Each row was made from one walk, in order. Every step used is in the known rows, and no mark comes twice. Write each row's walk.
In the rows, 128 means zero.
Known rows:
nonele vogav fumi gidum: [126 181 112 128 153 125  84 133  67 120 176 112 218 138 119 128 159 116
 146 149  92 140 106  95 107 161  92 164 155 139 117 123 111 119  85 146
 145 107]
vogav nonele lovid puda: [ 81 157 140 127 135  98  97 131 161  95 149 143 186  67 100 149  93 150
 111 179  87 200 140 101 126 104  93  83 138 140  72  76 118 133  74 124
 147 158]
piba nivumor: [ 97  97 130 160 128  85 128 148 121 120 111  97 143 119 151 170 155 157
 140 147 116 120 133 114 145 167 101 125 116 151 126 100 159 108 120  86
 142  84]
piba nivumor munol lovid puda: [105 101 125 172 146  81 138 129 143  83  87 113 132 123 163 166 113 205
  96 123 125 187 141  86 144 115 101 147 130 127  77 152 149  97  90  69
 194  97]
pugiv vogav: [117 134 137 138 153 121 125 143 145 126 130 107 179 132 147 160 167 123
 148 104 137 125 116 100 149 158 100 126 145 143 104 100 124 124  65  94
 144 128]
lovid nonele favo: [123 128 153 134 153 111 113 168 144 129 127 136 142 135  94 146 115 119
 146 153 117 151 139  91 102 130 119 106 147 119 115 118 157 123 117 137
 150 151]
puda lovid nonele favo: [128 122 145 133 143  98  93 163 121 147 129 153 160 111  81 143 118 101
 152 164 135 157 120  85 111 127 159 126 130 104  94 143 179 112  93 168
 151 181]
pugiv vogav fumi: [124 148 144 119 173 131 102 152 119 117 145 123 194 140 170 153 196 108
 152  96 113 145 127  96 121 161 117 141 166 150 103  88 114 134  49 100
 148 145]
sodog nonele vogav fumi gidum: [151 217 119 149 163 135  93 115  47 111 188  91 200 118 136 153 185 111
 144 150 106 144  90  99 126 173  72 191 189 124  97 138 105 125  56 177
 157 121]
pugiv vogav nonele favo: [124 180 156 129 158 170 119 138 159 122 147 127 178 120 108 128 140 130
 124 160 154 116 116 122 131 111  97  72 146 164 103  53 143 156  60 153
 127 167]
fumi vogav: [129 163 101 157 152 129 101 137 112 110 135 115 141 110 142 158 155 175
 143 148 134 168 147 120 127 175  90 118 133 123 125 134 159 109  86 111
 184 118]
nivumor munol lovid: [150 128 100 123 140 116 142  93 132  94  82 105 115 144 155 129 169 179
 107 100 153 169 111  89  93 113 102 151 133  90 101 174 137 109  98  87
 188 115]
risis lovid munol: [108 120 122 117 123 132  80 139  93 165 119 149 114 122 129 175 151 148
 144 120 137 144 115 138 114 149 120 121 121 101 110 115 175  87  88  64
 157 113]
gidum fumi: [140  97 141 111 112  99 100 131 135 133 132 118 146  97 126 123 177 131
 112 137 115 120 115 102 112 142 141 153 134 107 136 104 119 101  97 105
 152  94]
favo gidum fumi vogav: [116 141 143 116 157 133  84 124 133 134 132 115 104 122 132 140 145 180
 101 172 108 132 142  88 132 160 126 134 136 132 134 126 117  68  71 161
 184 115]
favo gidum fumi vogav nonele lovid: [100 190 157  93 154 137  88 103 150 147 151 131 107  83  92 132 115 165
  76 220  91 148 132  90 116 146  94  86 138 139 108  90  93  83  53 203
 151 159]
pugiv vogav nonele favo gidum fumi: [114 159 198  91 160 179 106 127 181 148 143 133 144 121 105 114 125 133
  75 182 126  82 112  89 134 100 125  89 141 177 106  43  99 112  46 203
 135 169]
nivumor munol lovid nonele favo gidum: [125 133 153 108 183 132 141 119 156 123  71 126  77 189 118 134  96 168
  93 145 128 163 134  47  90  93 115 115 153 116  78 186 127  96 107 171
 190 167]
nonele lovid munol tavov: [ 75 128 129 147 144 103  96 158 101 167 132 147 157 103 122 130 136 112
  97 134 150 142 115  81 120 135 136  91 155  73 101  85 162 121  82  89
 112 174]
puda lovid nonele vogav fumi gidum: [124 167 129 130 152  86  71 156  54 151 167 147 222 129  84 149 116  76
 164 161  95 162 103  64 119 164 117 201 149 120  74 176 113 102  58 177
 139 157]
nonele favo gidum: [100 127 147 113 160 146 109 133 138 127 123 106 123 154 130 126 138 160
 120 166 118 120 148  86 106 127 138  81 134 150 132  97 147 116 121 168
 165 140]
fumi vogav nonele lovid risis: [117 223 111 146 144 169  92 122 140 116 136 149 161  90  80 128 123 163
 101 206  96 167 110 132  93 152  70  56 148 135  82 125 148 140  79 184
 162 170]
favo nonele vogav: [123 119 121 152 160 149 156 139 127 101 138 119 185 127 102 143 151 108
 138 148 125 125 101 105 156 122  86 145 106 141  97  83 164 114 107 119
 128 112]
puda lovid munol: [103 107 130 141 125 118  72 155  90 134 116 146 154 118 109 161 154 111
 147 117 174 157 123 109 140 141 165 127 123  97  77 143 190  98  46  97
 147 148]
sodog nonele favo gidum: [122 165 156 133 168 155 111 112 119 115 130  87 110 130 150 149 163 154
 119 166 135 127 125  91 120 140 118 105 166 136 105 107 140 126  95 196
 177 155]
risis lovid: [128 127 102 105 109 105 102 114 105 155 115 126 136 103 148 157 166 168
 153 141 116 135 115 129  97 151 107 149 105 115 134 109 147 108 116  81
 169 102]
sodog nonele: [145 146 127 151 137 122 117 115 106 100 129  89 141  95 155 164 194 144
 146 126 142 142 113 110 136 154  99 155 160 110 103 130 135 127  82 121
 170 122]
vogav nonele: [120 137 125 120 110 127 114 123 138  96 110 131 163 100 119 149 148 158
 130 157 135 147 138 117 129 113  96 117 115 147  97 102 131 139  95  99
 145 123]
nivumor munol: [145 139 105 113 113  92 123 110 147  81 102 109 134 145 139 151 189 192
 141 123 135 164 121  91  98 147 116 133 138 115 102 150 145 102  87  60
 170 122]
degen sodog nonele: [159 128 152 140 108 103 114 111 105  85 144  80 136  73 158 163 209 159
 114 107 128 147 135 139 135 155 107 172 180  83 101 147 158 142  97 102
 183 113]
nonele favo gidum fumi vogav: [123 163 157 115 177 159  78 130 138 142 154 119  98 123 117 117 139 173
  91 195 114 127 142  95 106 149 143  93 151 130 149 100 146  83  88 209
 184 142]
gidum favo nonele: [138  82 157 110 146 147 175 125 123 125 118 147 124 107 154 131 152 113
 129 156 146 126 109  82 129 137 116 171 121 148 113 106 127 132 145  88
 172 104]
sodog degen: [128 114 128 153 119  91 127 109 118  91  96  98 168 143 167 162 168 138
 167 113 136 122 132  95 121 141 106 116 169 118 104 106 158  96  85  97
 139 121]
munol tavov: [118  98 103 153 124  97 120 145 109 131 108 128 179 102 163 122 156 157
 114 134 152 126 133  84 130 129 138 146 121 110 122 105 151 138 118  75
 144 134]
gidum fumi vogav nonele lovid: [133 203 141 110 137 127  90 113 139 134 171 141 127  54  84 125 136 152
  93 209 104 160 112 125 101 145  90  93 147 106 118  84 115 101  57 176
 143 156]
degen sodog nonele vogav: [174 150 136 168 122 132 132 126  90  78 167  71 156  77 134 159 196 132
 129 118 105 139 125 136 152 134  92 172 194  88  85 124 167 127  77 141
 166 123]

Write each row's walk:
[124 117 178  69 142 116  82 133 143 201 122 153  82 117 105 139 106 145
 110 189  75 111 114  84  89 131 144 134 130 125 128 108 117  72 113 185
 165 145] | risis lovid nonele favo gidum fumi
[131 185 110 147 138 149 101 120 127  97 131 135 148  89 114 164 136 190
 128 180 136 172 149 131 136 144  74 104 121 142 103 119 147 122  67 126
 169 137] | fumi vogav nonele
[133 132 142 109 130 116 128 111  88 151 143 122 140 113 154 117 135 130
 134 167 135 124 111  63 104 180 108 181 143 140 135 155  81 125 145 120
 193  82] | fumi gidum favo
[117 111 158 100 151 130 173 113 134 146 142 142 117  91 138 117 143  88
 115 171 121 140  92  70 101 150 104 136 132 131 114  84 113 128 147 123
 156 131] | gidum favo nonele lovid
[111 142 165 152 126  99  99 137  82 136 157 114 131  60 143 145 181 115
  66 112 147 153 119 118 131 141 129 127 214  32  78 115 180 144  76 102
 139 181] | degen sodog nonele lovid munol tavov
[ 88  97 128 163 137 120 100 168  98 141 107 149 161 121 141 139 143 134
 105 116 170 134 134  91 144 125 151 121 143  99  98 108 175 124  87  53
 133 147] | lovid munol tavov
[127 112 126 108 124  87 107 141 120 173 100 148 127 112 122 182 125 148
 163 142  92 152 120 105 109 155  95 159 113 113 108 141 132  94 111  90
 163 127] | risis lovid nonele
[102 138 137 117 145 139 131 131 155 133 120 140 184 118  93 116 151 109
  92 172 101 121  73 110  88 142 100  94 115 133  94 112 151 144 147 138
 139 133] | favo nonele lovid risis
[122 100 141 157 150  73 155 133 139 119  61 112  95 152 140 174 116 169
 111 125 127 164 119  73 129 135  78 162 138 113  80 186 135  87 106  87
 170 112] | piba nivumor munol lovid nonele
[138 209 122 149 162 172  98 121 128 105 154 138 139  92  93 135 130 181
 119 203 150 164 151 145 109 124  89  61 143 142 118  91 184 133  82 167
 164 165] | fumi vogav nonele favo
[115 154 116 125 124 128 101 138 139 133 128 126 170 111 104 111 160 123
 115 157  81 131  97 103  79 155 108  83 147 115  98 127 139 138 118 152
 153 134] | nonele lovid risis
[110 164 125  99 139  96  70 121  84 128 154 119 198 138 149 136 174 140
 132 136 119 147 117  86  86 176 111 168 144 135 136 152 103 138 110 106
 159  95] | vogav fumi gidum
[101 150 165  84 151 112 155  94 111 169 161 137 146  97 123 105 116  92
 100 194 132 123  71  59  97 173  82 157 131 137 132 127  87 131 165 140
 157 106] | fumi gidum favo nonele lovid
[148 175 133 125 127 145  86 120 134 112 150 141 137  69 102 141 144 174
  99 185 128 152 129 131 132 133 102 128 134 126 120 105 128 103  57 138
 158 130] | gidum fumi vogav nonele
[115 172 126 124 173 136 118 123  81 122 172 127 224 142 107 134 152  98
 123 158 114 132  89  93 120 149  83 174 131 155 109 113 127 122 108 133
 132 105] | favo nonele vogav fumi gidum
[107 118 113 125 125  94  82 141 122 135 123 146 163  81 154 176 121 181
 148 138  91 176 139 116 121 131 119 149 111 129 104 105 147 103 100  74
 194 109] | risis lovid puda
[118 135 179  81 137 158  94 113 163 131 135 131 118 111  94 109 131 159
  73 207 111 101 126  93 109  85 143  87 127 157 120  64 116 115  96 191
 147 147] | vogav nonele favo gidum fumi
[155 164 133 115 162 153 111 131  44 132 179 128 171 116 145 113 147  94
 153 163  88 135 109  65  99 167 104 187 182 148 114 124  82 119 103 160
 174 105] | nonele vogav fumi gidum favo
[159 196 145 136 142 124  87 115  41  94 204  81 194  96 141 151 204 124
 116 124  92 142 111 123 119 167  87 204 211 102  97 152 125 141  79 158
 169 112] | degen sodog nonele vogav fumi gidum
[104 197 152 137 150 114  70 133 154 114 179 157 160  35  79 143  95 164
  77 205  86 199 140 109 129 123  99  96 156 120  93  79 117  97  42 155
 161 159] | gidum fumi vogav nonele lovid puda
[120 122 157 100 143 130 156 103 107 150 139 141 153 120 141 119 121 116
 113 172 158 110  91  67 119 163  96 190 113 150 127 146 102 138 165 103
 183  77] | fumi gidum favo nonele
[ 73 127 163 120 162 125 121 143 136 138 134 142 146 132  84 151 140  86
 106 136 146 152  95 108 121 139 102  85 131 109  94  89 169 113  97  89
 114 142] | favo nonele lovid munol
[145 114 121 127 150  94 147 122 143 108  69 130 108 157 129 151 132 155
 117 108 139 187 123  71 103 112  97 167 142  91  77 204 121 104  95  89
 181 138] | nivumor munol lovid nonele
[118 161 152 110 144 155  86 112 146 124 125 135 115  97 111 145 123 191
  83 200 121 137 148 100 146 132 107 121 126 155 107 107 102  90  55 166
 176 133] | favo gidum fumi vogav nonele
[ 66 123 151 125 163  86 123 139 167 105 147 145 191  89 110 156 110 126
 100 155 104 182 118  87 139 124 101 112 118 134  93  80 144 125 111  94
 149 134] | favo nonele lovid puda
[ 88 162 152 118 134 130  92 135 131 127 140 146 138 103  78 149 131 116
 110 161 136 164 118 120 117 122  94  57 151 110  72  87 141 120  56 114
 116 166] | vogav nonele lovid munol
[136 128 131 142 171 122 109 180  98 108 147 139 185 143 114 166 147  95
 173 130  61 173 137  84 128 136 104 157 172 138  79 116 121 105  64 136
 132 156] | lovid nonele vogav fumi
[140 140 144 128 161 158 171 118  85 144 161 133 171 116 116 117 120  88
 129 188 133 103  84  70 139 144  76 190 129 154 112 121 105 118 141 144
 160  90] | fumi gidum favo nonele vogav
[129 122 113 144 152 100 121 119 147  72  89 129 145 130 155 143 122 194
  96 104 132 207 137  76 119  93 117 157 141 105  71 172 135 107  83  77
 211 119] | nivumor munol lovid puda
[177 199 142 135 175 166 124 112  28 122 189 111 159  94 163 131 170  88
 152 166 106 144  89  76 117 175  87 215 214 133  98 138  75 123  71 191
 183 125] | sodog nonele vogav fumi gidum favo
[141 214 135 127 128 163  82 126 151 137 153 159 149  65  67 110 133 147
  67 219  86 139  92 132  85 138  96  75 153 116  98 108 127 122  68 199
 153 155] | gidum fumi vogav nonele lovid risis
[113 159 160  95 143 149 147 105 115 173 145 155 163 112 106  90 118  92
  82 207 112 106  51  69  72 172  90 144 136 146 109 156  93 150 172 170
 177 107] | fumi gidum favo nonele lovid risis
[ 70 171 160 144 161 139 112 161 137 168 140 164 183 103 111 138 120  96
  85 139 172 125 100  89 154 117  97  73 164 118  62  46 141 141  26 105
  85 214] | pugiv vogav nonele lovid munol tavov
[103 129 161  91 156 125  98 137 136 182 106 146  98 143 116 162  97 158
 145 178  88 135 128  85  93 137 117 113 121 144 114 119 139  89 130 169
 176 158] | risis lovid nonele favo gidum
[107 164 125 103 120 113 114 112 148 120 142 126 157  82 100 134 139 135
 117 177 108 156 118 112 103 124  82  83 132 124  96  84 113 134  94 135
 126 155] | vogav nonele lovid
[122 157 179 122 187 141  82 160 150 152 142 140  92 135  91 142  98 153
 100 199  98 142 152  70 118 147 131 106 161 132 128 127 132  73  86 212
 180 162] | lovid nonele favo gidum fumi vogav
[137 138 138 113 139 116 101 148 124 178 123 153 119 114 108 157 113 141
 154 166 101 148 115 115  87 136 111 120 129 115 128 115 167 108 123 137
 160 149] | risis lovid nonele favo
[151 102 144 135 160 180 186 136 104 118 139 140 143 107 128 127 137  88
 142 161 119 123 103  81 148 123  99 171 132 154  96  84 133 116 124 126
 157 113] | gidum favo nonele vogav
[107  87 159  88 127 108  98 125 143 134 113 112 128 128 135 128 157 154
  98 148 103 106 129  74 128 137 149 146 126 133 124 110  95  84  94 138
 164 100] | favo gidum fumi
[114 100 191  96 141 100  74 154 142 170 118 159 124 119  82 120 105 107
 104 187 111 127 119  54 115 114 189 144 125 118 102 134 129  80  76 216
 155 175] | puda lovid nonele favo gidum fumi
[110 163 171  64 169 121 128  98  85 167 180 155 158 107 141 107 145  79
 109 182 110 146  81  59  69 177  98 167 153 139 129 112  77 146 148 148
 157 118] | vogav fumi gidum favo nonele lovid
[130 160 128 143 192 132 107 142  62 147 146 132 189 153 110 141 103  81
 125 127  98 168 110  69 112 132  69 194 161 113  90 187  83 122  96 174
 160 120] | munol lovid nonele vogav fumi gidum
[ 95 172 177 109 177 180 121 131 171 124 125 123 153 148 120 134 119 151
 108 171 141 107 130  93 141 114 101  63 136 188  86  58 121 137  63 181
 142 178] | pugiv vogav nonele favo gidum
[135 140 187 120 142 143 114 105 121 103 147  74 104 109 151 146 182 171
  88 137 121 130 144 115 118 131 134 122 184 109 110 125 165 136 114 178
 194 141] | degen sodog nonele favo gidum
[ 82 149 186 103 163 139 131 121  96 177 163 157 124 122 101 124 113  71
  95 175 157 131  75  67 106 173  90 133 154 119 105 126 111 115 131 118
 147 116] | fumi gidum favo nonele lovid munol
